What can hang from each mark
gubo: bapigig ponag
ponag: gubo
magak: gubo vapi
vapi: bapigig magak
bapigig: gubo vabolu
vabolu: bapigig fonuv ponag

Known rows, with every way that one mark hangs from another
bapigig[gubo[ponag] vabolu]: [ 1.26  1.41  0.22 -1.04  0.05  1.03 -0.22 -0.33 -0.33 -4.69 -0.19  1.18
 -0.57 -3.00  0.74 -0.07 -0.66 -0.33 -0.16 -1.28 -2.21 -2.06  1.09  0.83
  0.14 -2.35  1.17 -1.72  0.92  1.76 -0.99 -0.26]
magak[gubo[bapigig ponag] vapi]: [-0.69  1.49  0.68 -0.99 -3.72  0.81 -1.04 -0.41  0.22 -2.59  2.59  2.54
  0.55 -2.92 -2.33  1.41  1.76  0.77 -4.07 -2.84 -2.99 -1.87  2.73  0.51
  2.54  1.62 -3.10 -0.37  2.69  2.60 -0.53  1.16]
bapigig[gubo]: [ 0.61  2.58 -2.14 -0.65  1.72 -0.43 -0.57 -1.94 -0.75 -1.57  1.51  1.00
 -1.76 -2.60 -1.25 -1.10 -0.11 -0.46  1.64 -0.01 -2.36 -1.35  0.79  0.17
  1.29 -1.38  2.03 -0.55 -0.85  0.28 -1.97  0.23]
gubo[bapigig[vabolu[fonuv]] ponag]: [-0.22  1.98  1.46 -1.19 -0.61 -1.77 -0.04  1.26  2.18 -3.40  2.32  1.13
  2.55 -0.76  1.74  2.36  2.29  2.37 -2.60 -2.50 -1.30 -0.89 -0.44  0.48
  2.37  0.81 -1.01 -1.74  3.58  3.09  0.05  1.59]
vabolu[fonuv ponag]: [-1.42  0.09 -2.94  0.50  2.30 -1.47  0.36 -3.32 -1.04 -1.48  0.08  0.21
  1.02  1.36  0.53 -0.45  0.13  1.44  0.42  0.14 -0.10  2.18 -1.86 -1.37
 -0.75 -2.26 -1.00  2.32 -0.78  0.72  0.11 -2.17]
ponag[gubo]: [ 1.36  2.34 -1.25 -2.00  2.75 -2.13  0.77 -1.40 -0.75 -1.44  3.06  2.50
 -0.43  1.11 -3.02 -1.28  0.50 -0.17  3.35  0.09 -1.82  0.50  1.51  0.08
  2.29  1.22  1.63 -0.80 -1.20 -0.28 -0.90  0.12]
vabolu[bapigig[gubo] ponag]: [-0.36  0.87 -1.67  1.39  1.31  1.16 -0.30 -2.42  0.70 -1.00 -0.18  0.13
  0.95  0.77  0.46  0.31  0.12 -1.23 -0.73  1.60  2.33  0.13 -3.73 -0.15
 -1.05 -2.43  0.31  0.47 -2.76  0.43 -1.42 -2.19]
vabolu[bapigig[gubo[ponag]] fonuv]: [-0.97  1.79 -1.66  0.38  0.78 -0.24 -1.15 -1.80 -0.49 -2.94  0.23 -0.34
  0.73  0.88  0.27  0.72  0.72  0.95 -1.96  0.66  1.14  0.35 -2.09  0.70
 -0.48 -1.76 -0.43  0.75 -1.50  1.24  0.59 -0.93]
magak[gubo[ponag] vapi[bapigig[vabolu]]]: [-0.99  0.88  1.74 -0.54 -3.52  1.10 -0.13 -0.43 -0.66 -3.63 -0.02  3.39
  0.07 -2.33 -2.40  0.69 -0.34 -0.43 -3.61 -2.80 -1.90 -0.88  2.12 -0.57
  0.67 -1.52 -2.24 -0.22  2.21  2.05 -0.09  1.57]
magak[vapi]: [ 0.17  1.83 -0.45 -1.12  0.27 -1.24 -0.15 -1.61 -0.75 -1.15  1.28  2.52
 -0.39 -2.66 -1.38  0.09  1.40 -0.37 -0.25 -1.11 -2.25  0.66  2.46 -1.76
  3.04 -0.09 -0.52  0.86  0.75  0.83 -1.70  0.84]
vapi[bapigig[vabolu[fonuv]] magak[gubo[ponag]]]: [-1.64  0.96  2.02  1.12 -1.51 -1.99  0.83 -0.09  0.44 -2.00 -1.64  2.48
 -0.70  2.40 -1.15  0.57 -2.08 -0.01 -2.70 -1.35  0.91  1.16 -3.04 -2.58
 -1.39 -3.93  1.16 -0.90  2.84  0.04 -0.17  3.53]
vabolu[bapigig ponag]: [-0.94  1.24 -1.39  0.82  1.97 -0.79  0.65 -1.86  1.34 -0.26  0.21  0.53
  1.77  1.43  0.51  1.00  1.55 -0.81 -0.05  1.14  2.46  1.24 -3.77 -0.84
 -0.16 -1.64 -0.21  0.86 -1.78  0.58 -1.26 -1.39]
magak[vapi[bapigig[gubo]]]: [-0.45  1.74  0.82  0.10 -0.51  0.01 -0.38 -1.60 -0.29 -1.44  0.58  2.92
 -0.50 -2.10 -1.73  0.01 -0.36 -1.11 -1.47 -0.83 -0.82  0.61  1.01 -2.15
  2.19 -2.01  0.12  0.07 -0.11  0.29 -1.59  1.94]
vabolu[bapigig[gubo] fonuv ponag]: [-1.25 -0.03 -2.31  2.24  1.32  1.07 -1.12 -3.47 -0.71 -2.26 -0.99 -0.79
  1.10  2.14  0.85  0.14 -0.85 -0.16 -2.04  1.99  2.75  1.41 -4.11 -0.15
 -2.22 -3.03 -0.87  2.06 -3.28  0.73  0.07 -3.31]
vapi[bapigig[vabolu[fonuv]] magak]: [-1.17  1.42  2.14  1.46  0.77 -3.36  1.27 -0.40  0.82 -1.09 -1.76  2.50
 -0.71  2.65 -0.40  0.28 -1.92 -0.49 -1.01 -0.22  2.01  2.65 -3.77 -3.93
 -0.48 -4.04  2.57 -0.71  1.96 -0.73 -1.23  3.83]
gubo[bapigig[vabolu] ponag]: [ 0.15  2.45  1.76 -1.57 -0.67 -1.74  0.43  1.78  2.70 -2.79  2.67  1.44
  2.41 -1.43  1.43  2.44  2.72  1.77 -1.90 -2.77 -1.50 -1.52 -0.27  0.53
  3.10  0.98 -0.58 -2.59  3.77  2.88 -0.52  2.15]
bapigig[gubo vabolu[fonuv]]: [ 1.01  1.12 -0.77  0.92  1.25  0.41 -1.44 -2.06 -1.82 -4.82 -1.13  0.95
 -2.09 -2.53  0.05 -1.00 -2.20 -0.45 -0.57  0.36 -1.77 -0.32  0.71 -0.29
 -0.32 -2.43  1.35  0.21 -0.65  1.74 -1.11 -1.37]
magak[gubo vapi[bapigig]]: [-1.16  1.85  0.38  0.44 -2.11  0.05 -0.35 -1.73 -1.08 -1.93  0.37  3.52
 -1.35 -2.51 -3.83 -0.18 -0.36 -0.92 -2.54 -1.38 -1.81 -0.12  1.71 -1.38
  1.51 -0.92 -1.31  0.85  0.63  1.13 -1.25  1.72]

Rows
[ 0.10  0.75 -0.97  0.41  1.85 -0.17  0.60 -2.05  0.58 -0.96  1.09  0.97
  2.07  3.42 -0.78  0.09  0.49 -1.19  0.53  1.65  2.81  1.31 -3.11  0.00
 -0.26 -0.60 -0.04  0.08 -3.08  0.14 -0.62 -2.27] => vabolu[bapigig ponag[gubo]]
[ 0.76 -0.16 -0.42  0.51  1.82 -0.66  0.33 -2.33 -1.43 -3.92 -1.01  1.26
  0.37  0.90  0.20 -0.59 -1.41 -0.17  0.16  0.43 -0.39  1.67 -0.34 -0.97
 -0.66 -1.69  0.13  0.70 -0.73  1.58 -0.20 -2.50] => bapigig[vabolu[fonuv ponag[gubo]]]
[-0.79 -0.13 -1.61  1.42  1.84 -0.25 -0.29 -3.12 -0.65 -2.15 -0.04  0.15
  2.14  4.69 -0.37  0.06 -0.41  0.00 -0.80  2.12  3.16  2.74 -3.69 -0.39
 -1.63 -1.16 -1.10  1.84 -3.65  0.48  0.86 -3.30] => vabolu[bapigig fonuv ponag[gubo]]
[-0.01  0.18 -0.69  0.71  1.91 -1.19  0.34 -2.03 -0.96 -3.49 -1.44  1.01
  0.20 -0.49  1.12 -0.11 -0.80  0.20 -0.21 -0.02 -0.39  1.60 -0.80 -1.40
 -0.56 -2.40 -0.15  1.37  0.27  1.84 -0.73 -2.07] => bapigig[vabolu[fonuv ponag]]
[ 1.86  2.35  0.90 -0.82  1.42 -1.74  0.06 -0.41  0.73 -2.38  3.41  2.59
  0.17  0.68 -2.23 -0.20  0.33 -0.19  1.00 -0.06 -1.46  0.05  0.81  0.11
  3.06  2.42  1.50 -1.95 -0.29  1.03 -1.12  0.41] => ponag[gubo[bapigig[vabolu]]]
[ 1.66  2.02  0.65 -0.63  1.51 -1.88 -0.09 -0.78  0.31 -2.64  2.98  2.37
  0.32  1.18 -2.05 -0.25 -0.05  0.23  0.50  0.20 -1.29  0.37  0.79  0.14
  2.67  2.16  1.12 -1.29 -0.45  1.04 -0.60  0.00] => ponag[gubo[bapigig[vabolu[fonuv]]]]
[-0.19  1.63  0.74  0.92  0.75 -1.76 -0.51 -0.66  1.66 -2.36  1.22  1.23
  1.10 -0.77  0.83  1.10  0.68  0.97 -1.88 -0.43 -0.33  0.48 -1.52 -1.11
  2.07  0.36 -0.05 -0.29  1.63  2.38 -1.32  0.08] => gubo[bapigig[vabolu[fonuv ponag]]]
[-0.48  2.08  0.30  0.22 -2.52  0.12 -1.59 -1.30 -0.08 -1.86  2.21  2.89
 -1.10 -3.32 -3.39  0.45  0.98 -0.08 -3.40 -1.54 -3.02 -1.13  2.77 -0.46
  3.02  1.87 -1.95  0.55  1.47  2.16 -1.67  0.86] => magak[gubo[bapigig] vapi]
[-1.19  1.10  1.03  1.25  1.43 -1.93  1.20 -1.28  0.47 -2.37 -1.09  2.39
  0.50  0.74  0.16  0.25 -1.25 -0.09 -0.63 -0.29  1.22  2.01 -2.62 -2.31
 -0.02 -3.52  0.75  0.20  0.25  0.80 -0.75  1.30] => vapi[bapigig[vabolu[fonuv ponag]]]
[-0.75  2.03 -0.13  0.93 -0.37 -2.50 -0.32 -0.78  0.42 -0.88  0.45  1.70
 -1.62  0.56 -1.73  0.21 -0.42  0.31 -1.59 -0.47 -1.08  0.21 -1.42 -2.00
  0.62 -0.53  1.44 -0.41  2.33  0.37 -1.56  2.10] => vapi[magak[gubo[bapigig[vabolu[fonuv]]]]]
[ 0.56 -0.27 -0.82  1.49  0.88  1.61 -1.19 -2.86 -1.78 -4.75 -1.89  0.43
 -0.83 -1.42  1.00 -0.95 -2.71 -0.69 -1.01  0.65 -0.80 -0.03 -0.60 -0.33
 -1.65 -3.37  0.66  0.52 -1.28  1.53 -0.82 -2.95] => bapigig[gubo vabolu[fonuv ponag]]
[-0.44  1.55  0.02  0.92 -0.51 -1.86 -0.01 -0.93  0.85 -0.37  0.36  1.64
 -1.26  0.80 -1.61  0.33 -0.32 -0.25 -1.10 -0.63 -0.71  0.05 -2.09 -2.03
  0.37 -0.86  1.42 -0.78  2.12  0.29 -1.87  1.61] => vapi[magak[gubo[bapigig[vabolu[ponag]]]]]
[-0.92  0.16  2.24  1.84  0.51 -2.22  1.26 -1.02  0.53 -1.37 -2.00  2.45
  0.10  4.23 -0.41 -0.01 -2.87 -0.75 -1.04  0.25  2.74  2.99 -4.50 -3.82
 -1.39 -4.32  2.15 -0.77  0.77 -0.96 -0.74  2.38] => vapi[bapigig[vabolu[fonuv ponag[gubo]]] magak]
[-0.35 -0.43 -2.26  0.10  2.20 -1.01  0.24 -3.43 -1.85 -2.11  0.78  0.81
  1.22  3.19 -0.69 -1.19 -0.83  1.01  1.03  0.72  0.11  2.34 -1.21 -0.76
 -0.85 -1.09 -0.65  1.60 -2.19  0.19  0.65 -2.90] => vabolu[fonuv ponag[gubo]]
[-0.93  0.64  1.15  1.04 -2.39  1.01 -0.54 -1.85 -1.14 -2.93 -0.85  3.49
 -1.01 -2.39 -2.96 -0.08 -1.41 -1.53 -3.28 -1.39 -1.19  0.12  1.44 -1.67
  0.44 -1.82 -1.57  0.83  0.61  1.63 -1.16  0.44] => magak[gubo vapi[bapigig[vabolu[ponag]]]]
[-0.59  0.44  2.39  1.23  0.62 -1.98  1.74 -0.62  1.08 -0.73 -1.52  2.88
  0.04  3.67 -0.52  0.02 -2.35 -1.43 -0.39  0.14  2.54  2.27 -4.24 -3.74
 -0.76 -4.07  2.70 -1.69  1.11 -0.98 -1.42  2.87] => vapi[bapigig[vabolu[ponag[gubo]]] magak]
[ 1.26  0.31  0.14 -0.06  1.86 -0.53  0.74 -1.51 -0.56 -3.23 -0.20  1.85
  0.31  0.02 -0.12 -0.42 -0.89 -0.96  1.17  0.02 -0.74  0.76 -0.02 -0.86
  0.21 -1.22  0.84 -0.37 -0.29  1.29 -1.35 -1.76] => bapigig[vabolu[ponag[gubo]]]
[-0.89  1.71  0.24  0.06 -1.22 -1.95 -0.04  0.03  0.76 -1.26  0.59  1.44
 -0.46  1.08 -1.21  0.82  0.16  0.88 -1.81 -1.51 -1.21 -0.24 -1.43 -1.21
  0.42 -0.72  0.58 -0.97  3.24  0.63 -0.74  2.26] => vapi[magak[gubo[bapigig[vabolu[fonuv]] ponag]]]
[-1.68  0.40 -2.05  1.64  2.02 -0.86 -0.13 -2.89 -0.16 -1.50 -0.76 -0.27
  1.97  2.80  0.72  0.77  0.53  0.54 -1.47  1.59  2.97  2.53 -4.23 -0.89
 -1.38 -2.24 -1.29  2.61 -2.18  0.97  0.14 -2.50] => vabolu[bapigig fonuv ponag]
[ 1.12  0.24 -0.57  0.82  1.03  1.58 -0.47 -2.33 -0.76 -3.95 -1.32  1.09
 -0.93 -2.46  0.65 -0.81 -2.15 -1.47  0.03  0.20 -1.04 -0.96 -0.32 -0.34
 -0.86 -3.07  1.50 -0.69 -0.89  1.30 -1.83 -2.10] => bapigig[gubo vabolu[ponag]]
[-0.82  1.19 -0.08  1.21 -0.56 -1.83 -0.23 -1.15  0.54 -0.83  0.10  1.36
 -1.20  1.17 -1.38  0.28 -0.81  0.16 -1.55 -0.38 -0.62  0.46 -2.20 -1.99
  0.05 -1.13  1.07 -0.25  2.09  0.32 -1.40  1.31] => vapi[magak[gubo[bapigig[vabolu[fonuv ponag]]]]]
[-0.92  2.13  0.97  0.87  0.51 -1.91  0.80 -0.87  1.04  0.42 -0.15  2.15
 -1.43  1.87 -1.40 -0.51 -1.87 -1.02 -0.07 -0.02  1.35  1.05 -3.62 -2.89
 -0.01 -4.15  3.56 -1.69  0.70 -1.84 -1.82  4.26] => vapi[bapigig[gubo] magak]
[-0.22  1.98  1.51 -0.08  0.10 -0.35  0.73 -0.21  0.85 -3.02 -0.20  2.29
 -0.08 -1.00 -0.05  0.27 -1.05 -0.60 -0.65 -1.23  0.03 -0.60 -1.26 -0.72
  0.47 -3.59  1.56 -1.91  0.83  0.87 -0.88  2.44] => vapi[bapigig[gubo[ponag] vabolu]]
[-1.09  0.03  1.74  2.55  0.03 -0.47  0.47 -1.50  0.25 -1.70 -2.62  1.80
 -0.87  2.58  0.26 -0.38 -3.81 -1.23 -1.95  0.44  2.46  1.87 -4.59 -3.27
 -2.05 -5.52  2.53 -0.86  0.28 -0.92 -1.10  2.13] => vapi[bapigig[gubo vabolu[fonuv ponag]] magak]
[ 0.28  1.97  0.93  0.64  0.76 -1.59 -0.04 -0.18  2.33 -1.80  1.72  1.74
  0.96 -1.43  0.67  1.26  1.08  0.30 -1.24 -0.61 -0.64 -0.11 -1.35 -0.94
  2.63  0.73  0.42 -1.16  1.46  2.28 -2.06  0.66] => gubo[bapigig[vabolu[ponag]]]
[-0.43 -0.27 -1.49  0.54  1.62 -0.85 -0.19 -2.90 -0.60 -2.17  1.72  0.80
  1.86  3.16 -0.45 -0.67 -0.52  1.32 -0.19  0.68  0.35  2.06 -1.78 -0.59
 -0.04 -0.07 -0.88  1.24 -1.72  0.69  0.56 -2.38] => vabolu[fonuv ponag[gubo[bapigig]]]
[-0.71  1.30 -0.54 -1.71 -2.88  0.81 -0.55 -1.18 -1.29 -2.63  1.37  2.45
 -0.23 -2.85 -2.70  0.49  1.36  0.33 -2.20 -2.68 -3.49 -1.40  3.46  0.24
  1.35  0.06 -2.57  0.53  1.97  1.96 -0.15  0.33] => magak[gubo[ponag] vapi]
[-0.56  1.94  0.39 -0.33 -1.35 -2.00  0.25  0.14  1.19 -0.88  0.91  1.60
 -0.66  0.71 -1.24  0.94  0.57  0.62 -1.32 -1.55 -1.27 -0.67 -1.27 -1.21
  0.72 -0.60  1.15 -1.61  3.32  0.58 -1.22  2.69] => vapi[magak[gubo[bapigig[vabolu] ponag]]]
[-0.13  2.79 -0.92 -0.51  0.71 -0.14 -0.39 -0.68  0.98 -1.76  1.24  0.43
  0.61 -0.40 -0.14  0.98  1.77 -0.43 -0.46  0.24  0.71 -0.92 -1.54  0.86
  0.69 -1.19  0.75 -0.79 -0.96  0.83 -0.99  0.35] => vabolu[bapigig[gubo[ponag]]]
[-0.17  2.90 -0.47  0.12 -0.59 -1.35 -0.74 -0.59  0.73 -2.31  1.97  2.24
 -1.54 -2.75 -2.51  0.43  0.85  0.24 -1.35 -1.20 -2.80 -1.49  0.89  0.36
  2.28  1.51  0.11 -0.40  1.74  2.44 -1.86  0.77] => magak[gubo[bapigig[vabolu]]]
[-1.24  1.51  2.24  0.60 -1.43 -1.90  1.32  0.34  1.14 -1.52 -1.30  2.81
 -0.79  1.80 -1.44  0.63 -1.51 -0.64 -1.79 -1.39  0.72  0.60 -2.82 -2.48
 -0.81 -3.66  1.79 -1.83  3.04 -0.12 -0.94  4.01] => vapi[bapigig[vabolu] magak[gubo[ponag]]]
[-0.65  0.71  0.90  1.66  0.83 -0.07  0.13 -1.93 -0.20 -3.03 -1.34  1.95
 -0.37  0.00  0.06 -0.53 -2.65 -0.72 -1.20  0.16  1.01  0.89 -2.45 -1.67
 -0.97 -4.32  1.33 -0.16 -0.78  0.65 -0.86  0.53] => vapi[bapigig[gubo vabolu[fonuv ponag]]]
[-1.20  1.74  1.26 -0.01 -0.28 -1.56  1.14 -0.04  1.29 -0.05  0.01  1.81
 -0.37  2.25 -0.92  0.16 -1.25 -0.42 -0.59 -0.85  1.20  0.35 -3.67 -2.42
 -0.23 -4.27  2.94 -2.29  1.54 -1.55 -1.05  4.58] => vapi[bapigig[gubo[ponag]] magak]
[-0.85  2.25 -0.15 -0.70 -0.98 -2.22  0.33  0.05  1.33 -0.09  1.77  1.51
 -0.52  0.97 -1.71  0.80  0.99  0.79 -0.95 -1.70 -1.25 -0.59 -1.31 -1.07
  0.91 -0.34  1.04 -1.43  3.06  0.13 -1.28  2.99] => vapi[magak[gubo[bapigig ponag]]]
